Each row comes from the steps of one path. Every step used is in the known rows, and no mark comes twice. Write the path behind each row, first mark first.
In the rows, zero is written as 128.
Known rows:
d -> f: [103 111  90 112 123 130 115 107 135 119 149 114 166 187 134 135 111 137
 140 130 134  85 109 149 130 122 137 120 134 109 128 130 121 162 117 109
 160 106 169 183  88 124 141 139 106 129 110 114 150 146 131 122 156 129
 119 111 150  88  84 146 100 117]
z -> m -> d -> f -> q: [ 88 140 110  94 119  92  89 134 117 191 165 138 169  69 127 133  99 144
 129 123 153 119  82 106 105 112  99 154 109 105 147  86 131 173 159 116
 107 117 175 195 108  74  83 190 111 142 128 110 166 127  96 151 153 131
 148  88 152 112  73 143  70 150]
k -> q -> f -> d: [122 127 120 144 145 145 122 120 122 154 113 129 110 105 129 113 168 140
 127 110 136 141 116 113 130 114 152 161 121  89 175 172 165 136  94 108
 148  95 143 133 131 156 133 147 113 130 149 108 118 172 129 119  98 132
 155  66 165 125 128 138 169 125]
w -> r -> f -> q: [110 122 118 131  90 103 124 105  92 156 138 137 130  84  92 105 152 144
 109 143 110 132 126 137 107 141 141 160 141 147 125 128  96 106  79 153
  83 134 150 154  99 137 143 128 134 125 117 136  84 117 137 172  92 115
 179 129 107 117 143 134 151 141]
z -> w -> r -> f -> q -> k -> t -> l: [156 140  90 159 105  87 165  87  76 152 144 178  88  84  74 130  91  94
 119 121  79 129 161 151  71 160 140 111  91 151  99  92 116  51 115 202
 108 203 156  73 135 163 125 122 176 127 151 187 125  91 140 172  93 124
 118 163 117 191 203 142 131 135]
m -> y: [111  70  93 108 103 120 101 107 163 101  79 125 163 149 178 104 120 125
 154 174 121  92 107 131 128 146 137 129 106 129 153 128 131 181 128 120
 164 116 149 132 126 134 112 136 135 143 160 139 122 145 138 131 168 123
 119 137 108 132 116 110  90 131]
t -> l -> r -> f -> d -> m: [ 96 126 182 141  99  99 161 140 130  89 156 133 128  88 131 134 211 113
  89 112 153 167 200 105 144 150 137 139 164 101  99 132  95  94 140 116
  66 121  84 158 113 132 125 104 137 140 113  94 145  98 133 119 111 128
 188 164 131 148  99 148 170 136]
d -> f -> q: [109 138 120 103 142 124 126 114  97 150 162 154 173 139 107 141 107 152
 124 109 122 108 107 122 108 120 136 143 141 108 117  97 140 182 119 133
 130 101 178 182 107 124 127 154 103 147 115 119 141 125 101 165 135 144
 148  97 147 105  76 128 104 131]
f -> d -> m: [125 107 149 134 122 126 118 170 184 114 124  93 125 119 160 103 154 151
 132 120 145  90 106  78 124 102 133 124 157 116 161 160 133 133 119  83
 115  83  88 164 114 120 118 114  98 122  90 112 152 102 144 137 137 107
 152 108 147 109 109 163 126 123]
k -> q -> f -> d -> m: [139 136 132 142 154 131 127 158 130 149 124 109 136  98 144 132 166 124
 133  75 160 104 118  82 123 107 131 155 155  78 173 161 146 125  91  97
 114  66 104 128 119 154 113 130 107 138 127  89 142 145 124 135  95 119
 154  62 170 107  95 176 182 127]
d -> f -> q -> k -> t: [152 136  93 114 152 130 139 133 101 159 166 182 155 150  90 158  55 122
 156  76  94 121 133 120 111 127 157 122 103 116 120 111 145 165 111 167
 161 114 170 131 102 144 140 151 114 153  96 160 176 118  89 168 145 119
 100  91 137 130 110 134  88 112]
m -> v: [135 104 105 113 131 128  86 105 156 135 103  97 154 154 108 126 143 129
 168 176 124  79 113 149 146 107 139 143 135 123 101 136 132 164 102  96
 174 101 106 142 128  99 108 110  79 103 138  88 139 110 145 115 154 124
  87 159 124 103 123 131 102 103]
f -> q: [122 127 133 118 126 120 125 127 108 146 140 151 132 124 104 119 135 151
 130 128 105 122  77 109 122 102 130 145 135 153 121 123 149 167 118 134
 139 109 131 139 128 106 131 133 119 138 115 127 106 117 118 161 131 131
 151 107 137 122 101 114 100 121]
w -> r -> l -> t -> k: [ 90 152 185 147 116 115  89 108 143 103 104 100  84 149 121  86 144 205
 113 193 129 108 109 184 151 123  86 110 160 174 106 139  94  76 140 176
 107 147 109 122 125 118 167  72 125  90 124 130  76 140 166 142 146 110
 116 171 127  80 197 113 148 121]
f -> q -> k -> t -> l: [159 159 128 122 153 120 182 116  94 126 126 189  97 121 100 148  96 122
 142 102  67 177 123 125 114 135 143 117  80 174 102  93 149 142 134 165
 179 133 111  95 133 116 114 140 136 149 122 173 147  98 109 160 135 141
  98 110 131 173 118 107  98 117]
t -> l -> r -> f -> d: [ 78 117 164 146  84 106 157 105 127  94 159 141 103  97 133 119 228 123
  91 145 144 204 183 141 147 163 149 143 136 110 102 139 120 109 139 128
 103 151 120 151 126 132 137 136 152 130 134 113 116 128 137 106 118 156
 183 164 125 163 137 117 166 135]
a -> k -> t -> l -> r: [157 165 127 120 121 160 167 116 110  89 145 120 115 142 183 132 140  72
  81 130 107 193 143 163 159 147  92  51 101 147  98 101 156 139 165 137
 159 150  87 134 138 125 142 119 143 128 153 168 133 119  88  74 170 149
  89 155  79 150 160  83 122 121]
a -> k -> q: [167 158  88  98 147 189 163 129 140 148 133 100 143 170 171 112 144 122
  73 105 130 128 101 142 115  79 110 139 120 115 138 114 182 140 122  88
 139  87 128 160 129 108 129 125 142 156 144 110 117 147 125  96 128 120
 127 115 126  97 124 111 137 126]
v -> m: [131 108  91 123  84 133 130 146 153 118 131 108 154 155 168 114 121 104
 122 147 116  99 100 117 120 104 116 154 154 133 152 127 139 164 124 111
 169 125  56 118 137 125 100 108 126 113 102 152 130 141 155 121 136 112
 116 127 113 114 114 104  90 149]
q -> f -> d -> m: [125 100 161 150 129 112 105 165 140 106 125 104 144 110 147 118 144 130
 167  97 160  94 106  73 129 129 155 134 164 113 193 181 109 127  91  93
 130  77 117 130 106 168 130 115 103 114  99 120 150 133 126 143 124 109
 159  83 151 114 107 174 163 127]
a -> k -> t -> l -> r -> w: [153 160 126 128 136 171 189 132 124  93 141 133 147 156 194 154 157  57
  88 125 134 209 149 179 176 146  83  56 100 136  80 100 128 112 140 126
 154 140 103 143 156 124 136 118 118 102 129 140  94 127  85  74 141 136
  99 158  35 145 197  61 114 129]
f -> q -> k -> t -> l -> r: [149 164 142 140 158 122 168 122  68 120 147 206  82 106  99 152 118 107
 123 106  65 193 152 131 151 148 118  86  94 167  93  98 163 159 148 172
 141 156  89  81 133 116 151 138 140 155 126 147 142 120  87 136 153 139
 109 126 116 192 134  76 111 113]
s -> m: [138 120  77 135 109 131 135 125 160 136 106  72 140 162 141 123 126 127
 160 143 124 118 101 143 127 140 137 106 126 169 155 146 149 161 147  99
 141 118 124 147 155 102 122 151 140 123 135 147 132 154 123 122 130 141
 126 135 146  96  99 124  97 121]
v -> m -> d: [102  99  80 114  88 117 104 157 145 139 130  72 162 128 200  85 134 103
 112 180 121 102  79 127 114  97  88 155 146 113 162 112 143 156 147  84
 163 136  88 130 123 112  89 152 135 116 113 143 130 140 179 101 133 129
 148 114 137 111  98  96  64 160]
d -> m -> z -> w -> r -> l -> t: [ 92 121 172 134 147 137  76 134 138 115  98  64  76 163 101 103  70 161
 124 149 143   4 125 128 122 128  71  97 151 131 116 127 111  82 151 160
  49 180 129  91 144 119 143  59 130  92 130 116  99 111 181  77 128 102
  97 210 150 118 148 177 112 129]
a -> k -> q -> f -> d: [170 144 123 129 142 179 132 146 137 154 120 120 141 131 167 122 175 117
  90  86 170 166 118 126 112 100 151 145 134  97 184 164 186 106  95  83
 140  92 151 142 117 163 131 153 142 135 164 130 127 152 111 103 111 138
 160  69 131 123 138 130 191 129]
d -> m -> z -> w -> r -> l: [123 107 130 154 135 102  93 109 156 135  97  65 109 174 115 117  95 143
 121 153 139  17 116  92 126 113  99 135 149 112 126 118  89  58 120 170
  58 164 148 123 130  97 133  92 121  83 139 131 112 116 196  90 101 130
 111 197 161  85 135 196 130 130]
k -> q -> f -> d -> m -> s: [130 122 144 121 155 141  92 159 165 148 123 109 177  87 164 143 159 150
 130 118 157  98 114  86 127 124 139 154 147  59 171 167 136 110 110  77
 124  90 129 153 135 176  98 164 102 133 156 110 140 135 133 149 116 103
 186  53 154 115 112 161 144 144]
w -> r -> f -> q -> k: [135 107 117 141 105 107 131 121 101 156 149 165 124 110  58 114 120 137
 149 111 102 133 151 142  95 132 169 168 132 160 168 135  94  96  65 157
  69 127 140 105  81 142 165 149 161 140  98 139  91 122 147 196  98 115
 162 127 121 139 151 123 152 123]
t -> k -> q -> f -> d -> m -> s: [151 151 164 139 139 123  89 150 160 144 111 127 192  85 157 151 161 167
 130 140 179 120 118  89  97 106 151 185 179  58 154 167 107  65 133  83
 128  97 136 157 140 161  86 138 109 134 154 100 131 137 123 193  99  98
 177  61 162  93 141 168 180 144]
y -> m: [145 123 107 115 111 139 116 129 123 106 108  95 133 134 121 114 129 125
 161 148 136 120  75 130 136 136 118 106 113 158 136  96 135 173 135 101
 151 115 121 144 135 119 143 122 106 130 128 135 135 141 152 123 141 132
 144 128 132 126 129 147 122 118]
q -> f -> d -> m -> c: [121  80 186 133 118  95  95 154 136 121 102 135 137 136 151 112 133 132
 136 106 166 101 111  47 127 138 167 132 149 142 167 167 124 146  88 101
 132 117 136 127 141 190 116 108 134 105 124  76 179  99 131 148  86 115
 126  89 130  94  83 181 158 136]
s -> m -> z -> w -> r -> l -> t: [101 116 132 152 124 150  94 121 145 164  81  58  64 154  99 101  76 159
 144 178 139  63 135 176 116 152 102  82 119 167 122 140 154  96 180 173
  67 217 163  95 203 121 140 120 160  90 180 152  96 141 162  61 122 138
  98 217 144 127 161 154  86 119]
a -> k -> t -> l -> r -> f: [132 154 122 106  99 148 183 100 106  91 161 131 143 129 171 140 152  51
  59 124 140 208 192 169 150 158 113  72 108 127  89 107 122  93 154 154
 135 151 109 128 123 141 129 108 178 141 154 165 137 118  97  79 136 140
 110 184  73 150 176  95 154 132]
f -> q -> k -> a: [158 124 118 108 134 152 133 154 123 125 125 153 140 124  63 157  91 181
 127  81  79 119 128 109 141  92 161 144  94 154 159 120  94 169 126 145
 136 108 150 108 101 119 126 150 127 173 134 119 139 115 130 159 152 125
 124 111 158 150  57 100 120 105]
t -> l -> r: [ 91 130 142 136 117 116 142  92 101  76 136 140  92 138 137 133 167 118
 119 153  92 146 138 146 184 143 104 112 119 158  94 118 142 157 159 111
 140 140 101 131 124  87 152 114 134 126 138 101 107 144 123  94 151 146
 121 142 137 144 104  91 128 114]
r -> l -> t -> k: [ 84 179 184 119 134 123 107 122 153  79 112 104 107 163 118  87 131 202
 108 164 139 126 112 160 158 116 111 124 158 150  94 144 110  91 161 157
 138 125 111 130 138  98 125  70 132 117 106 126  93 137 135 137 166 116
 109 178 160  78 161 123 140 125]

Write each row's path:
[159 103 159 144 145 109  75 154 159 129  99 102 178 119 121 141 162 122
 185 120 171  84 134 102 138 115 161 157 160  78 167 186 107 126  68  87
 130  90 105 118 115 148  95 115  60  87 121  87 175 105 119 136 135 116
 121 120 122 116 110 172 160 116]
q -> f -> d -> m -> v
[168 120  74 126 113 137 100 117 177 162  88  64 155 151 112 142 126 105
 177 161 142 100 128 172 137 128 151 127 127 139 116 144 139 179 119  89
 158 126 100 137 168  90  94 148  94  95 157 113 159 130 123 121 143 138
  95 170 121 101 111 136  91 101]
s -> m -> v
[137 124 125 151 150 142 175 124 122  84 141 171 114 155 134 169 137  85
 137 118  84 188 175 157 179 160 111  95  82 143  86 130 112 115 127 135
 167 141  93  98 146 128 171 123 127 123 102 119 102 140 123 106 126 131
  85 160  77 164 185  68 106 129]
q -> k -> t -> l -> r -> w
[157 110  97 115 126 158 107 147 164  96 121 127 139 167  99 141  83 165
 148 102  89  90 141 124 166 104 168 123  87 149 184 141  82 150 121 112
 161 107 134 105  90 123 147 132 140 159 127 115 135 138 149 126 157 117
  98 125 163 127  73 114 117 100]
q -> k -> a
[128 168 198 134 173 139 121 173 119 134 128 131 108  89 131 109 151 169
 127 102 175 107 146 117  95 106 100 145 187  81 134 165 133 110 144  99
  99  97  91 120 142 160 109  83 116 135 138  75 134 158  88 163 105  73
 133  68 150 101 141 150 185 117]
l -> t -> k -> q -> f -> d -> m
[134 159 131 138 171 134 188 123  76 119 179 225 140 139 105 205 111  90
 118  79  91 206 179 148 154 151 123 106 101 113  70  93 113 146 112 167
 138 147 150 125 126 137 158 168 111 133 103 120 127 130  66 141 126 153
 110 128  74 167 138  83 110 130]
d -> f -> q -> k -> t -> l -> r -> w
[130  54 153 145  98  92 112 140 172 149 122 103 128  94 136 112 145 141
 143 144 185  98 163  89  98 139 147 168 154  94 159 162  80  70 103 121
  45 141 147 156 110 129 136 137 138  94 124 110 113  95 181 129  76 133
 168 136 106 108 126 192 177 156]
w -> r -> f -> d -> m -> z
[128 125  74 114 154 116 102 138 109 177 149 152 150 113 109 136  64 112
 148 114 102 128 118 123 112 132 137 123  91 108 138 103 151 161 125 139
 164 126 183 154 103 135 139 200 121 153 106 150 180 115 109 157 146 138
 120  75 157 133 102 116  69 132]
m -> d -> f -> q -> k -> t
[128 143 147 125  99 146 170 116 135 113 153 137 117  92 184 127 202  69
  63 120 156 241 209 152 136 162 138  85 115 103  99 128 140  86 157 149
 125 156 116 153 141 164 132 130 166 126 151 165 145 100 101  77 126 150
 150 164  70 175 191 115 159 140]
a -> k -> t -> l -> r -> f -> d
[138 119 129 117 154 127 135 147 122 139 137 169 129 146  75 123 101 155
 151  95  90 131 102 105 103 100 154 166 124 166 152 130 154 154 109 117
 140  98 123 100 101 111 156 137 132 160  95 127 123 118 121 171 137 124
 134 111 161 138 101 106 113 111]
f -> q -> k
[ 96 193 201 143 157 140  99 133 121 127 102 134  83 103 113 102 177 203
 102 128 178 172 132 148 138 117 126 152 150  94 104 174 140  77 127 170
 128 123 132 113 155 148 119 108 132 127 151 103 105 160 114 144 123 120
 148 117 170 107 171 138 205 138]
r -> l -> t -> k -> q -> f -> d
[146 108 107  94 116 139 104 105 131 125  92  99 116 142 104 128 100 126
 183 158 158 125  90 110 123 135 126 137 113 144 124 100 131 165 157 111
 128 147 164 132 151  98 140 130 118 126 146 130 121 135 153 113 123 138
 110 138 125 123  99 154 132 134]
y -> m -> z
[179 160 140 116 156 170 149 183 138 137 121 104 161 124 168 129 168 108
  83  49 185 132 119  98  99  97 137 141 150  78 196 159 156 109  98  71
 102  62 118 145 103 161 117 130 125 136 131 117 157 138 101 120 105 118
 162  61 137 100 115 161 192 125]
a -> k -> q -> f -> d -> m
[109 100 142 149 114 121  95 129 144 115 119 117 123 122 138 109 154 140
 168 131 140 133  98 106 131 142 167 143 132 129 202 190 138 129  85 117
 162 109 148 120 114 171 142 144 109 100 123 134 126 146 135 124 133 137
 148  82 150 135 137 143 158 125]
q -> f -> d
[143 146  69 111 124 109 142 138  82 168 152 176 153 109 147 156  68  73
 104 116  94 177 126 134  80 131 112 158 111 110 112  64 158 166 156 155
 175 167 121 122 130 124  75 194 146 141 127 187 196 108 118 142 139 164
 127  79 128 162  77 105  57 163]
v -> m -> d -> f -> q -> k -> t -> l
[155 136 111 147 108  92 174  97  81 137 140 176  96  81  86 146 116 108
 124 108  88 186 163 155  98 165 157 126  86 173 119 100 112  88  90 195
 118 159 120 106 120 146 137 138 161 122 118 179 125  99 138 176 102 134
 130 128  97 171 171 125 140 144]
w -> r -> f -> q -> k -> t -> l
[152 131  95 135 142 126 165 105 131  89 115 153 105 166 130 139  92 122
 164 125  79 155 121 138 136 132 151  99  78 171 125 108 133 132 140 133
 204 131  94 101 123 124 133 127 134 139 103 176 162 122 128 122 156 121
  66 134 133 154 134 110  96 113]
q -> k -> t -> l
[120 154 103  81 126 114  85 127  79 158 141 121 158  77 109 130 111 120
 137 146 160 137  63 132 101 144 114 142 129 117 112  62 147 193 149 125
 112 116 214 192 118 116 133 198 100 161 140 114 160 116 110 155 133 163
 198  76 155 117  68 143  93 142]
y -> m -> d -> f -> q
[107 148 122 156 135 124 175 101 114  95 142 146 123 128 168 157 163  84
 115 151 101 188 145 152 192 159  81  74  97 132  53 116 109 122 139 150
 166 145  95 136 173 111 146 129 101 101 118 119  92 133 113  97 134 124
  97 152  64 162 174  73 100 139]
k -> t -> l -> r -> w
[136 155 153 145 165 131 188 143  85 116 150 213 110 117 109 177 130  92
 129  92  75 218 158 144 162 153 112 109  99 152  71 101 127 138 125 165
 138 144 109  94 151 121 161 145 121 141  98 130  96 118  85 141 116 135
 112 142  71 189 165  54 108 129]
f -> q -> k -> t -> l -> r -> w
[137  90  97 118 122 129 126 117 167 151  89  88 134 162 132 132  87 122
 183 162 143 114 112 120 117 144 150 138 119 154 145 142 149 156 164 108
 126 147 149 136 171  83 110 153 139 123 166 138 124 146 135 101 115 163
 103 147 133  94  78 136 111 120]
s -> m -> z
[129 160 152 109 112 127 171 131  75  92 156 204 121  89  39 181 141 135
  84  80  90 198 217 138 154 140 166 148  97 131  99  96  56 125 140 156
  90 142 139  89  89 132 128 142 172 191 156 104 126 128 121 149 128 153
 150 169 131 184  57  85 167 124]
t -> l -> r -> f -> q -> k -> a
[162  84 130 131 142  96 138 130 107 164 148 156 124 121  47 138  60 113
 140 105 136  54 168  89  51 117 144 174 157 121 147 115  84  55 106 143
  14 164 178  77 105 133 128 100 165 138 114 114 113 101 158 174  49 108
 131 172 137 148 132 189 151 134]
d -> m -> z -> w -> r -> f -> q -> k
[129  72  80 126 107 132 122 124 148 148 128 100 135 163 156 123  64  88
 130 167 131  46 115 101  73 102 118 157 155 105 126 125 146 129 159 115
 146 191 134  86 167 114  73  88 148  99 156 153 121 137 167  82 114 125
  85 171 128 129 135 145  74 145]
v -> m -> z -> w
[ 88 108 131 135 125 150 142 141 132 108 158 136 148 163 143 134 169 113
 134 145 110 129 126 150 196 125  97 120 140 132 112 145 101 148 104 107
 127 124 120 144 132 121 179 115 102 114  96  74  57 162 137 106 121 116
 134 153  86 124 161  76 115 132]
l -> r -> w
[143 107 149 127 172 132 118 146 145 156 107 122 132 113 137 151 125 125
 143  92 178 114 123  67 110 102 139 184 140  59 162 147 142 121 101 101
 103  97 143 128 138 129 112 136 121 132 144  87 136 149 134 116  75 137
 128  66 162 103  69 184 188 130]
k -> q -> f -> d -> m -> z
[ 79 133 161 129 116 139  89 120 130 114 106  83  74 149 114  78 139 188
 119 163 109  90 109 179 179 133  80  86 123 177 126 139 135 122 118 165
 108 136  91 123 123 130 178 108 120  95 111 139  87 136 176  97 166 112
 131 169 135 105 161 119 109 122]
w -> r -> l -> t
[170 155  98 104 120 157 174 113 138 104 113 108 132 157 193 131 120  87
  89 124 111 169 106 150 121 128 117  65  94 158 109 102 154 118 165 128
 190 131 103 148 134 122 100 120 133 115 148 188 156 102 110  93 166 145
  74 137  83 139 149 107 108 125]
a -> k -> t -> l
[129 146 169 134 125 129  72  92 117 124  70  86  57 122  81  92  94 172
 142 219 170  84 116 165  98 148  80 109 144 157  69  93 107  64 175 185
  61 216 173  83 179 121 147  61 135  88 176 143  77 134 166 114 117 120
  99 212 127 128 216 167 151 119]
y -> m -> z -> w -> r -> l -> t -> k
[ 99 136 160 119 131 126 111 138 136 100 133 125 105 150 130  88 113 188
 142 169 133  92 114 163 126 114 107 104 166 163  91 141 120 135 182 101
 147 133 108 130 133 120 128  63 128 126 113 108 109 140 111 139 162  89
  85 138 128 103 156 105 120 107]
l -> t -> k
